Known rows, with every step that occurs
buru banatuk busesu zefog sidi: -17.1 -22.8 4.4 2.4 -23.2 -8.5 8.8 32.3 -26.1 32.7 -23.4 13.5 3.9 16.0 21.0 0.6 -19.4 6.7 -0.5 -2.7 1.9 -48.1 4.3
buru banatuk busesu: -12.1 -30.0 5.1 8.0 -35.4 -1.5 10.1 19.5 -32.9 31.7 -28.6 8.4 8.1 26.1 22.0 -21.7 -22.2 9.5 -8.3 4.8 -7.3 -15.5 5.9
notid sidi: -14.7 7.3 -36.9 11.4 -15.2 13.9 17.2 -56.9 -2.6 -9.0 -5.4 6.7 6.3 3.0 0.2 -8.4 1.3 12.5 -17.9 -2.3 -2.8 -1.1 -5.2
banatuk busesu: 20.6 -1.3 -7.8 15.7 -8.3 22.0 3.9 7.7 -42.3 4.5 -9.5 -16.5 -0.4 22.6 17.8 1.2 -15.0 1.8 -10.0 6.5 -28.3 53.2 19.5
busesu zefog buru: -8.6 27.8 -0.1 -29.3 13.2 -12.7 10.2 10.6 -32.2 -4.5 25.3 16.8 -10.5 -20.7 22.7 0.2 -16.5 -9.3 -2.2 -0.2 -7.0 46.6 7.2
buru notid banatuk busesu: -32.6 -14.1 44.9 7.6 -11.3 7.8 -1.4 3.0 15.3 -1.0 5.0 29.2 11.9 15.7 -8.5 3.8 -28.0 17.0 0.7 -11.3 -16.3 -52.9 -21.1
buru busesu: 4.7 -7.6 9.7 8.6 3.6 -1.8 -3.9 -0.6 -13.4 -4.5 -1.4 15.7 7.1 -10.2 -3.5 6.2 -29.0 12.3 20.1 -6.4 -16.1 39.2 2.7
banatuk busesu notid zefog: 29.5 0.7 11.3 4.9 9.7 22.1 -17.2 20.8 -0.8 -10.7 1.8 -12.3 0.7 10.1 -5.4 17.1 -1.2 -17.9 -9.2 18.9 -21.0 26.1 11.7
zefog banatuk: -24.8 3.5 -10.3 -0.1 -17.2 -0.4 4.2 11.6 -18.9 7.5 -5.8 19.4 -4.2 10.9 -1.4 -7.7 2.1 12.6 2.8 -35.0 5.0 -9.3 6.7
buru busesu zefog sidi banatuk: -5.4 2.0 6.5 3.4 23.3 -17.4 -14.3 16.0 -9.8 -2.2 5.2 9.9 -0.3 -22.3 -4.9 29.5 -15.3 9.5 29.7 -14.9 -1.6 -4.0 0.7
sidi busesu zefog: 16.8 -6.5 14.5 -15.3 15.4 -20.7 -1.5 -10.7 0.8 4.4 7.1 -36.6 -11.6 5.3 36.2 -18.7 15.2 -12.2 -8.9 28.7 14.6 31.0 15.2
notid busesu zefog buru banatuk: -7.7 18.9 1.3 -23.8 0.7 -0.2 19.3 -4.7 11.9 11.0 5.3 40.0 -5.2 -15.5 -5.2 16.5 18.4 -1.3 10.4 15.9 -18.7 17.3 -29.4
zefog busesu notid: 6.5 11.7 13.9 -9.1 20.3 5.4 -16.7 -9.4 -8.9 -22.8 0.0 45.5 4.8 -12.8 -4.5 -5.4 6.8 11.2 -19.9 10.6 2.6 23.0 -2.9
zefog buru busesu: -4.0 19.9 -4.9 -1.3 16.1 2.7 -3.4 26.5 -39.2 10.0 7.9 11.4 0.6 -13.1 4.3 -8.5 -27.9 3.7 13.3 -20.6 -22.3 61.1 -14.7
notid sidi buru busesu zefog banatuk: -14.7 -2.4 -14.6 6.9 -13.1 7.7 26.2 -28.7 21.7 5.5 3.9 -7.3 1.7 -3.8 -17.3 2.1 11.2 9.3 9.0 -6.3 5.0 -63.9 -7.6
zefog sidi banatuk busesu notid: -0.7 3.7 -36.4 24.9 15.3 -6.9 -24.0 15.8 -31.5 -1.1 -14.5 -28.1 -6.1 11.3 1.6 4.2 17.8 11.1 -12.8 -12.0 12.6 0.9 8.4
buru busesu zefog: 0.1 -1.5 24.3 -6.9 13.6 -10.9 -2.4 8.0 -6.7 -6.3 12.6 23.9 2.2 -22.4 0.3 24.1 -30.1 4.9 27.5 -2.1 -14.0 18.4 5.5
sidi busesu zefog banatuk: 2.7 -6.4 16.9 -14.2 13.5 -19.4 -5.1 7.8 4.6 14.8 4.7 -30.1 -13.3 10.0 26.7 -12.7 22.1 -9.3 -0.2 8.3 18.2 -5.6 9.0
busesu zefog sidi: -6.0 17.0 -16.7 -13.6 11.2 -17.0 8.9 -1.1 -12.1 -9.9 10.2 16.0 -9.7 -19.4 14.9 24.8 -6.9 0.5 0.4 -8.9 16.9 -0.6 15.9
banatuk busesu zefog sidi buru notid: 11.9 2.1 3.9 5.8 6.7 8.7 4.9 32.4 -15.2 7.6 8.0 -14.7 -7.3 8.4 9.6 32.4 -10.5 -3.2 3.8 -1.2 -10.9 -13.4 14.6
notid banatuk busesu: -17.0 -9.1 20.9 12.2 -20.9 20.4 18.4 -17.1 -16.8 7.1 -24.0 2.7 10.7 22.7 1.8 -15.5 -12.3 15.1 -5.5 -2.7 -16.5 -51.2 -10.5
notid zefog buru: 22.1 39.6 -25.5 -17.3 6.9 11.8 -6.2 -12.9 4.9 -14.3 5.2 -6.5 -0.8 -23.9 -8.3 -7.8 8.8 -30.0 9.4 -13.8 -3.8 74.9 -9.7

Rows
-6.2 14.6 10.1 -5.2 25.9 -1.0 -13.2 39.1 -26.3 4.4 15.9 18.0 0.5 -14.7 -2.4 -3.6 -26.1 0.7 6.1 -9.5 -18.9 42.3 -15.7
zefog buru busesu notid
-13.1 0.7 -5.2 12.4 -13.9 17.3 -0.9 35.6 -30.5 19.5 -11.9 3.7 -3.8 25.9 -0.8 7.7 -0.1 9.4 6.3 -35.1 -13.1 -19.2 7.0
zefog banatuk busesu
-29.3 -4.6 4.2 16.9 -2.5 3.5 -17.9 -14.1 11.1 -7.1 13.6 6.2 7.1 13.3 -10.1 3.6 -4.7 15.2 -8.2 -7.7 -14.3 -15.8 -17.4
buru notid sidi banatuk busesu
16.3 4.8 6.6 0.0 1.5 12.9 5.4 16.9 -35.8 2.3 4.5 -8.7 -5.3 10.3 20.7 19.0 -16.3 -5.9 -2.6 10.8 -26.2 32.9 22.6
banatuk busesu zefog
3.3 6.9 14.3 -21.6 11.7 -6.3 -20.0 17.1 23.1 -14.5 12.2 17.5 2.0 -16.1 -14.2 -7.3 3.4 -23.3 -11.1 14.8 7.4 9.4 -7.6
busesu notid zefog buru banatuk
8.9 -5.1 -20.7 11.6 24.5 -14.7 -14.2 9.5 7.7 2.6 -9.6 -25.3 -7.7 6.0 11.4 2.0 19.3 2.1 -15.8 -0.7 34.9 -17.2 3.0
zefog sidi busesu notid
26.0 26.2 -43.2 8.2 10.0 7.5 -23.0 -13.7 10.7 -14.8 -14.6 -33.1 -1.6 -11.8 -16.8 12.0 31.9 -20.3 11.9 -19.3 12.1 28.2 -0.9
notid zefog sidi banatuk busesu
-7.4 -12.7 21.1 10.0 16.9 0.9 -14.6 2.4 17.0 -10.5 7.5 25.7 10.5 -11.4 -21.6 19.7 -19.7 11.2 8.8 5.6 -11.6 -19.6 -10.6
buru busesu notid sidi
32.0 34.8 -16.0 -13.7 8.4 18.2 -12.9 -38.3 19.8 -27.1 -8.8 14.7 6.1 -27.6 -17.6 3.0 23.5 -18.3 10.2 -9.4 3.9 53.9 -8.5
notid zefog busesu
32.8 22.6 -41.7 -4.2 -1.6 5.0 5.3 -26.6 33.4 -17.3 -6.6 -26.4 -3.4 -22.1 -18.9 5.4 28.2 -23.9 11.6 -12.9 27.4 17.8 4.6
notid zefog sidi buru
21.3 -17.4 4.7 0.7 -15.2 -7.0 26.2 -11.9 0.0 -1.5 6.1 -25.9 -2.5 -5.2 -1.8 -24.6 -3.7 3.4 9.5 17.5 3.2 27.5 19.4
sidi buru busesu
18.1 -13.2 15.1 -10.4 -8.1 -13.3 27.4 -5.9 4.1 -2.6 15.6 -20.4 -5.9 -13.7 0.3 -12.4 -4.7 -1.9 14.4 20.6 4.7 12.3 21.3
sidi buru busesu zefog
-10.6 -17.1 -25.3 13.1 -36.1 11.2 34.6 -36.0 6.2 17.1 -14.3 -19.0 5.7 16.6 -0.5 -24.8 10.5 9.1 -14.8 11.1 5.8 -55.3 -3.5
notid sidi buru banatuk busesu
11.4 0.7 -35.9 15.4 14.9 -10.7 -4.4 -3.3 -4.6 9.1 -17.6 -32.2 -7.6 7.7 18.5 -3.3 17.7 5.2 -8.7 -11.9 31.8 1.9 3.9
zefog sidi busesu
-30.5 -2.4 4.4 7.1 -7.0 3.2 -2.1 -25.1 25.6 -12.4 18.0 31.8 8.9 2.1 -9.8 8.4 -17.8 15.2 -8.1 -10.7 -6.4 -17.3 -17.8
buru notid sidi
-20.3 -33.7 13.0 8.9 -26.4 0.6 1.8 22.0 -11.3 26.9 -22.4 15.6 10.4 25.3 9.2 -12.5 -15.6 8.5 -16.1 13.0 -4.3 -56.5 -3.6
buru banatuk busesu notid sidi
16.8 4.8 12.6 -17.8 12.3 -3.2 -18.7 -7.6 32.7 -34.2 15.3 12.2 0.9 -16.5 -17.2 2.0 8.1 -22.1 -14.2 24.1 8.0 27.1 8.0
busesu notid zefog
16.0 21.8 -13.5 -2.9 -5.5 22.7 -11.8 6.6 18.3 -2.7 -9.1 -7.8 -0.1 -2.0 -21.8 16.8 20.1 -22.9 21.7 -30.1 -3.9 5.4 -2.1
notid zefog banatuk busesu
17.9 -12.3 21.9 -13.1 20.7 -15.6 -24.4 13.3 30.7 8.8 -0.1 -35.0 -3.9 6.3 11.8 -29.1 26.4 -24.7 -13.4 30.0 21.1 4.2 -7.6
sidi busesu notid zefog buru banatuk
2.5 5.5 14.6 -16.6 10.4 -1.8 -22.4 11.0 36.0 -24.0 12.9 18.2 -0.7 -11.7 -25.6 8.1 15.0 -18.7 -5.3 3.9 11.8 -9.2 2.3
busesu notid zefog banatuk
8.9 -3.2 16.2 6.1 29.0 -8.0 -36.1 17.8 24.5 -16.2 4.3 6.5 6.1 -21.6 -30.4 23.2 -1.2 -3.9 21.9 -2.3 0.3 -2.4 -8.5
buru busesu notid zefog sidi banatuk
-34.3 -6.0 20.5 1.1 5.4 -4.5 -11.1 -3.9 41.7 3.3 19.9 15.0 2.5 8.0 -6.4 14.5 -0.2 8.3 1.0 -14.2 4.6 -60.3 -23.9
buru notid sidi busesu zefog banatuk
-34.7 -11.3 51.9 -0.4 -6.2 3.2 -1.1 7.8 18.4 -2.2 11.8 33.2 9.5 9.6 -6.9 12.8 -28.5 13.4 4.2 -9.2 -15.2 -62.8 -19.6
buru notid banatuk busesu zefog
7.7 -29.9 8.3 -7.7 -37.6 -11.1 36.3 6.9 -10.9 22.7 -6.5 -26.6 -4.1 14.6 17.1 -36.1 0.3 -2.4 -6.9 27.5 10.2 -21.4 23.3
sidi buru banatuk busesu zefog
9.6 -33.2 1.5 0.3 -42.6 -6.8 35.6 2.6 -14.1 23.9 -13.3 -30.6 -1.8 20.4 15.8 -44.7 0.9 0.9 -10.8 25.2 9.1 -11.1 21.4
sidi buru banatuk busesu
-4.6 -22.0 29.1 -0.2 -25.8 -0.3 27.9 -8.8 19.1 0.8 10.4 -16.5 1.0 13.0 -5.5 -26.8 -3.4 6.7 -4.3 14.2 3.1 -36.4 2.7
sidi buru notid banatuk busesu
-2.6 -3.0 -26.1 13.6 -2.2 7.6 7.5 -51.9 12.2 4.8 -9.8 -29.3 2.2 14.5 11.3 -19.2 20.9 4.6 -18.9 10.2 7.9 -11.2 -10.2
notid sidi busesu
3.3 21.5 -16.1 -12.4 8.2 2.1 17.5 -20.3 24.1 -4.3 2.2 33.2 -7.5 -18.3 -13.2 39.8 27.8 3.3 11.0 10.2 -6.6 8.5 -19.1
notid busesu zefog sidi
-6.9 9.3 -50.5 19.0 5.8 -16.6 -13.5 -10.2 -32.9 -5.5 -15.6 -21.9 -6.3 1.8 5.9 -9.8 18.2 15.3 -10.4 -20.0 22.9 20.1 9.0
zefog sidi banatuk
